Each row was made from one walk, in order. Every step used is in the known rows, and no mark comes twice. Write each row's walk.
(in the rows, 128 means zero)
Known rows:
faroz-kuro: [136  98  99 122 106 144 106 142 128 133 141 170 141 133 125 130 111 112]
rimaka-ginat: [159 129 123 130 139 130 101 117 124 153 128 153 135 151 147 111 122 160]
pufu-fure-pimapa-ginat: [143 141  90 121 147  97 105 109 130 169 120 164 116 146  64 150 146 120]
rimaka-ginat-pimapa-fure: [197  96  94  82 150 114  84  88 111 174 109 170 140 162 125 145 141 122]
pimapa-fure-rimaka: [133 107 128 110 123 112 156 131  99 149 126 150 130 112  94 101 155 135]
pimapa-ginat-rimaka-fure-faroz: [195 128 127 107 137  79 159  93  96 172 155 174 119 103  66 132 156 145]
ginat-rimaka-fure: [155 123 169  69 149 106 157  99 104 152 145 173 162 105  94 123 162 138]
ginat-pimapa-fure: [165  99  98  80 138 112 112  99 114 148 109 146 134 141 105 163 147  91]
ginat-rimaka-fure-faroz-kuro: [176  87 128 101 112 108 170 100 105 157 157 216 140 110  78 139 131 112]
ginat-pimapa-fure-faroz: [179  96  89 116 125  99 150  92 115 148 105 146 104 142  94 179 136  79]
rimaka-ginat-pimapa: [178  96 101 101 137 137  90  96 109 168 118 155 141 165 142 148 137 149]
fure-pimapa: [128 127 122 136 121 124 126 100 141 148 129 156 127 148 106 135 139 122]
sisi-ginat-pimapa-fure-pufu: [203 101  87  68  74 108  57 112 110 173 115 138 147 152  85 134 142 124]
ginat-rimaka-fure-pimapa: [155 118 162  79 144 101 154  70 117 172 146 202 162 123  72 129 172 133]
fure-pufu: [134 138 146 117  74 134 111 140 123 132 134 107 137 131 130 104 121 145]
pufu-fure: [119 133 124 113 150 115 141 130 126 129 106 136 125 129 103 150 128 109]
rimaka-fure-pimapa-ginat: [175 151 100 106 143  67  85  83 126 171 148 186 114 123  69 119 137 125]
sisi-ginat: [160 122  95 129 118 121  90 128 127 150 130 140 130 137 105 122 129 144]

Which walk is each row?
[166  75 106 104 120 144 122 106  78 182 124 162 146 151 125 126 161 184]  fure-rimaka-ginat-pimapa
[152 140 139  98  85 112 106 133 126 138 125 121 135 128 111 102 126 119]  pimapa-fure-pufu
[201 106 110  70  95 121  66 100 107 178 115 148 150 165 125 122 135 140]  rimaka-ginat-pimapa-fure-pufu
[157  81 102  88 140 132 132 110  74 183 103 169 144 153  99 147 159 162]  pufu-fure-rimaka-ginat-pimapa
[162 133 184  59  94 110 136 109 100 153 152 153 168 108  95  99 155 156]  ginat-rimaka-fure-pufu
[106 111 130 115 131 122 171 143  97 144 114 142 131 116  86 126 151 141]  pufu-fure-rimaka
[217  56  29 113  93 111  91 104 115 175 119 200 118 156  67 173 120  81]  sisi-ginat-pimapa-fure-faroz-kuro
[187  69  73  81 112 112 106 111  83 186 117 166 141 137  65 132 174 141]  sisi-ginat-pimapa-fure-rimaka
[201  98 100 101 116  96 139 106  96 178 169 217 131 109  64 131 139 129]  pimapa-ginat-rimaka-fure-faroz-kuro
[182 131 136  68 151  90 124  99  96 171 159 174 154 102  80 116 169 155]  pimapa-ginat-rimaka-fure
[187 141 158  58  96  96 105 113  93 176 164 152 161 107  80  92 162 171]  pimapa-ginat-rimaka-fure-pufu
[164 104 121 114 135 117 129 118  95 175 126 175 134 131 111  84 150 168]  pimapa-fure-rimaka-ginat
[170 107  97 130 109  92 138 112 123 134 145 201 101 113  91 136  89  88]  rimaka-fure-faroz-kuro
[159 116 128 107 129 127 128  92 115 190 152 174 157 143  81 131 190 165]  fure-pimapa-ginat-rimaka
